Each row was made from one path, in order. Every step used is in the known rows, and no mark comes twice. Write each row's path.
Known rows
tuma, pilom, nogu, tora: [-2, 2, 3, 0, -3, 3, -1, 9, -21, 12, -12, 5, -10, 8, 14, 0, 11, -1, -2, -4, -10, -1, -9, -18, -12, 1, 1, 4]
pano, pilom, buru, ririm: [-7, -1, -11, 3, -5, 6, 2, -7, -13, 22, -9, -2, 4, 7, -6, -3, -7, -10, 2, -6, -2, 16, -6, -15, -5, 10, -5, 4]
pilom, pano, pupap, tuma, ragar: [-7, 4, 3, -2, -3, -8, -11, 4, -1, 11, -2, 9, 14, -3, 14, 19, 14, -22, 5, -27, 9, 8, -2, -10, -1, 19, -13, 18]
pupap, tuma, tora, nogu, pilom: [2, 6, 1, 4, 0, -8, 2, 7, -13, 16, -1, 7, -4, 17, 9, 5, 13, 9, -10, -13, -7, 9, 1, -20, -9, 1, 18, 14]
buru, ririm: [0, -4, -5, 4, -6, 0, 0, -6, -4, 4, -6, 1, -2, 6, -2, 2, -11, -7, 3, -3, 3, 7, 2, -8, 0, 6, -6, -1]
pano, pupap: [-3, 0, 0, -2, 3, 4, -4, 2, -2, 1, -2, 4, 11, -9, 2, 6, 9, -7, 0, -2, 3, 2, -1, 6, 1, 6, -2, 9]
ragar, tuma, tora, nogu, pilom: [2, 2, 4, 5, -4, -4, 2, -1, -14, 17, 4, 6, -8, 19, 3, -12, 16, 9, -9, -17, -2, 2, 8, -10, -9, -3, 19, 11]
pilom, nogu, tora, tuma, pupap: [-4, 2, 9, 2, -10, 0, -1, 7, -21, 16, -15, 12, -4, -3, 15, 0, 13, -4, -8, -5, -10, -2, -15, -26, -10, 0, 4, 14]
tuma, pupap, pano, pilom: [-8, 4, -2, 5, 0, 1, 4, 11, -16, 0, 2, -2, 15, 0, 3, 10, -2, -1, 2, -7, -4, 6, -10, -11, 6, 8, -6, 3]
pilom, tuma: [2, -3, 0, 1, -1, -8, -3, 0, 1, 6, -2, 4, 2, 1, 2, 3, 10, -11, 1, -13, 2, 1, -3, -7, 3, 2, -1, -3]
pano, pupap, tuma, tora: [1, 2, 2, -1, 3, -4, -3, 11, -2, 10, -2, 6, 14, -4, 9, 17, 18, -10, 0, -11, 8, 6, -8, -7, -4, 15, -4, 16]
nogu, tora: [2, 0, 6, -3, 3, 1, 0, 0, -10, 2, -8, 0, -6, 4, 7, 2, 7, 4, -2, 0, -5, -9, -2, -7, -6, 0, 0, 4]
ragar, tuma, pupap, pano: [-3, -6, 3, 13, -3, -7, -2, 6, -2, -8, 3, -1, 7, -9, 2, 5, 8, 0, 3, -13, -2, -2, -7, -10, 7, 7, -10, 4]
pupap, pano, pilom, nogu, tora, tuma, ragar: [0, 13, 10, 0, -15, 3, 5, 9, -38, 36, -7, 10, 3, 23, 8, -4, -10, -16, -1, -16, -11, 1, -6, -18, -6, 8, 5, 12]
ririm, buru: [-2, 0, -2, -4, 3, 10, 0, 0, -9, 3, -2, 2, 5, 0, -5, -3, 5, -7, 1, 3, 0, 7, 4, -2, -9, 2, -4, 5]
ragar, tuma, pilom, pano: [-5, -3, 5, 2, -6, -12, -5, 1, 1, 4, 1, 2, 6, 6, 0, -4, 19, -7, 3, -28, 4, -3, -2, -10, -3, 7, -4, 2]
tuma, pilom, pano, pupap: [-11, 1, 2, -5, -2, -5, -7, 6, -6, 3, -2, 6, 15, -5, 11, 12, 18, -12, 2, -23, 3, 6, -4, -5, -3, 13, -7, 10]
nogu, pilom, tuma: [1, -3, 1, -4, 2, -4, -4, -3, -4, 8, -5, 2, 0, 9, 5, -5, 15, -1, -3, -14, -3, 5, 4, -10, 0, -1, 9, 5]
ragar, tuma, pupap, pano, pilom: [-6, 0, 1, 8, -1, -2, 2, 9, -11, 2, 3, -3, 16, 2, -4, 1, 8, -3, 4, -16, -1, 0, -7, -9, 8, 9, -4, 4]
nogu, tora, tuma, pupap: [-4, 5, 12, -1, -3, -3, 4, 6, -10, 6, -9, 3, 5, -3, 12, 4, 15, 0, -7, -8, -9, -10, -9, -19, -8, -1, 3, 13]
tora, nogu, pilom, buru: [-7, 1, -4, 5, -2, 3, -2, -5, -14, 14, -4, 4, -12, 2, 5, -9, 7, 14, -13, -6, -17, 12, 1, -16, -10, -6, 15, 10]
tora, tuma, pupap, pano, pilom, buru, ririm: [-10, 1, -4, 10, -15, -2, 6, 4, -20, 22, -9, 2, 18, -1, 0, 6, -9, -14, -3, -16, -11, 17, -16, -28, -1, 15, -6, 12]
pilom, buru: [-4, -3, -4, 3, -2, 1, -2, -3, 0, 7, -4, -1, -4, -10, 2, -3, 3, 1, -2, 0, -5, 7, -8, -8, -6, 1, -4, 4]
pano, pupap, tuma, pilom, buru, ririm: [-10, -2, -9, 6, -1, -2, -5, 6, -3, 14, -13, 1, 15, -9, 6, 16, 14, -15, 1, -20, -5, 18, -14, -22, -7, 19, -12, 16]
tuma, tora, nogu, pilom, pano: [-4, 3, 4, 0, -9, -9, -4, -2, -21, 16, 0, 11, -9, 17, 15, 1, 11, 5, -11, -19, -1, 10, 5, -19, -11, 3, 11, 12]
tora, tuma, pilom, nogu: [-2, 6, 4, 0, -13, -2, 2, 11, -12, 22, -5, 10, 3, 8, 3, -7, 4, -11, -6, -12, -9, 6, -9, -13, -7, 0, 10, 6]

Which path is each row?
[-2, 12, 8, -2, -9, -2, 6, 2, -1, 19, 4, 3, 7, 11, 4, -4, -4, -13, -1, -15, 0, 0, 4, -2, -4, 1, 6, 7] -> tora, tuma, ragar
[-8, 3, -2, 1, 3, -2, 0, 8, -6, 10, -1, 2, 15, 3, 5, 6, 19, -11, 2, -19, 3, 5, -8, -15, 3, 5, 0, 2] -> pano, pilom, tuma, pupap
[-5, -3, -2, 11, -8, 2, -2, 10, -22, 11, -2, 6, 7, 1, 0, -2, 5, -7, 2, -12, -2, 7, -12, -16, 6, 9, -5, 6] -> ragar, tuma, pupap, pano, pilom, nogu
[4, 2, 2, 2, 0, -8, 1, 10, 0, 9, -1, 2, 3, 5, 6, 12, 10, -4, 0, -8, 6, 4, -8, -13, -5, 9, -1, 7] -> pupap, tuma, tora
[-4, -4, 2, -2, -2, -11, -12, 4, -1, 3, -7, 11, 15, -10, 5, 18, 18, -14, 0, -19, 5, 4, -7, -11, 2, 17, -10, 16] -> pilom, pano, pupap, tuma
[-3, 2, 7, 7, -10, -9, 4, 10, -7, 0, 1, 4, 14, -7, 5, 9, -3, -4, -4, -11, -8, 2, -11, -13, 4, 5, -2, 8] -> tora, tuma, pupap, pano
[-8, -3, 5, -1, -4, -8, -9, 4, -2, 5, -1, 7, 17, -3, 3, 2, 28, -14, 3, -32, 7, -1, -2, -4, -2, 13, -6, 12] -> ragar, tuma, pilom, pano, pupap
[-2, 4, 0, 1, 4, -8, 1, 14, 4, 2, -2, -2, 10, 4, 3, 10, 12, -2, 2, -14, -4, 2, -7, -13, -2, 5, 1, 3] -> pupap, tuma, pilom
[-4, 9, 2, 3, -3, -4, -2, -1, -11, 21, 3, 7, -6, 20, 13, -3, 11, -4, -6, -28, -6, 9, 11, -14, -5, -3, 15, 6] -> tora, nogu, pilom, tuma, ragar
[-2, -1, 1, 9, -6, -2, 1, -4, -14, 25, 0, 5, -11, 9, 5, -15, 20, 10, -12, -17, -7, 9, 0, -18, -15, -1, 16, 15] -> ragar, tuma, tora, nogu, pilom, buru
[-1, 3, -2, 1, -1, 0, 4, 6, -16, 6, 2, -1, 11, 9, -5, 3, -10, -4, 3, -4, -4, 3, -3, -1, 6, 7, -1, -1] -> pupap, pano, pilom
[-6, 5, 1, 5, -14, 0, 3, 14, -27, 20, -5, 11, 13, 3, 3, 1, -5, -11, -4, -9, -9, 9, -16, -20, 3, 8, 2, 10] -> tora, tuma, pupap, pano, pilom, nogu
[-5, -2, 0, 10, -2, -4, -1, 8, -6, -11, 2, -1, 6, -10, 10, 14, -2, 2, 1, -4, -5, 5, -9, -10, 5, 6, -11, 3] -> tuma, pupap, pano
[-5, -3, 3, 7, 0, -3, -1, 2, 5, -4, 2, -1, 5, -7, 1, -1, 17, 1, 2, -11, 3, -3, -5, -8, 0, 1, -4, 5] -> ragar, tuma, pupap
[-3, 3, 2, 4, -9, -15, -9, 9, -14, 15, -1, 19, 9, -2, 13, 21, 20, -12, -7, -25, 6, 8, -8, -19, -6, 17, -1, 18] -> pilom, pano, pupap, tuma, tora, nogu
[-10, -3, -3, 11, -3, -1, 1, 6, -11, 10, 0, -4, 12, -8, -2, -1, 11, -2, 1, -16, -6, 7, -15, -18, 1, 10, -8, 8] -> ragar, tuma, pupap, pano, pilom, buru
[1, -2, 6, 3, -4, 0, -2, 6, -18, 14, -10, 5, -9, 9, 7, -9, 20, -2, 0, -14, -6, -7, -7, -17, -11, 1, 3, 6] -> ragar, tuma, pilom, nogu, tora
[-1, 8, 1, 2, 1, -5, -1, 6, 5, 9, 3, -1, 4, 7, 7, 9, 2, -9, 4, -14, 2, 5, 0, -7, -2, 6, -3, 6] -> pupap, tuma, ragar
[-3, 4, -1, 1, 0, 1, 0, -2, -13, 6, -1, 5, -8, 12, 3, -7, 4, 12, -11, -5, -12, 5, 9, -7, -5, -7, 18, 7] -> tora, nogu, pilom
[2, 0, -1, 2, -3, -7, 0, 7, -15, 12, 0, 3, 14, 10, -3, 5, 0, -14, 4, -17, -1, 4, -6, -10, 9, 10, -1, -4] -> pupap, pano, pilom, tuma
[-2, 1, 3, 3, 1, -4, 2, 6, 4, 3, 3, -4, 6, 6, -3, -7, 16, -1, 3, -19, 0, -5, -1, -2, -2, 1, 3, 0] -> ragar, tuma, pilom
[5, -2, 5, 4, -3, -5, 2, 0, 0, 11, 5, 1, 0, 7, -1, -6, 13, -4, 1, -12, 11, -2, -1, -3, -5, 5, 1, 4] -> ragar, tuma, tora
[4, 4, 12, -5, -5, -4, 5, 1, -12, 13, -9, 4, 2, 6, 4, -4, 6, -3, -6, -5, -9, -12, -3, -10, -7, -2, 8, 9] -> nogu, tora, tuma
[-6, 0, 1, 0, -7, -7, -7, -5, -16, 8, -3, 11, -8, 11, 7, -3, 8, 7, -10, -16, -8, 6, 7, -15, -5, -1, 12, 9] -> tora, nogu, pilom, pano
[-2, 3, -5, -2, -5, 8, -1, 4, -20, 20, -5, 7, -1, 10, -3, -8, -2, -7, 0, 1, 0, 8, -5, -7, -2, 3, 6, 2] -> pano, pilom, nogu
[-5, 1, 2, 0, -3, -16, -6, 11, 1, 3, -4, 3, 9, 3, 8, 14, 16, -7, 2, -24, -1, 3, -9, -20, -3, 11, -6, 5] -> pupap, tuma, pilom, pano
[1, 6, 0, -3, -1, -5, 4, 7, -11, 24, 2, 4, 10, 17, 3, 2, 14, -15, 2, -18, 10, 6, -5, -11, -3, 8, 5, 0] -> pano, pilom, tuma, tora
[-6, -4, 2, -4, -5, -4, -11, -2, -5, 2, -4, 11, 10, -10, 7, 9, 12, -12, 0, -13, 7, 4, -2, -2, 0, 12, -9, 12] -> pilom, pano, pupap
[-6, -4, 2, -7, 1, -7, -13, 0, -6, 5, -11, 8, 11, -2, 8, 11, 22, -6, -3, -20, 0, 8, -1, -12, -1, 13, -1, 24] -> nogu, pilom, pano, pupap, tuma
[-8, 5, 14, -9, -7, -9, -3, 7, -17, 16, -12, 12, 18, 2, 14, 7, 26, -14, -5, -28, -6, -7, -7, -16, -10, 11, 1, 20] -> nogu, tora, tuma, pilom, pano, pupap
[-6, -3, 0, 6, -1, -2, 0, 3, 3, 11, 0, -5, 2, -4, -1, -9, 19, 0, 1, -19, -5, 3, -9, -11, -8, 2, -1, 4] -> ragar, tuma, pilom, buru
[-10, 8, 3, 0, -4, -8, -12, 2, -13, 18, -2, 14, 7, 9, 17, 12, 18, -8, -6, -33, -3, 12, 7, -16, -5, 11, 5, 24] -> tora, nogu, pilom, pano, pupap, tuma, ragar
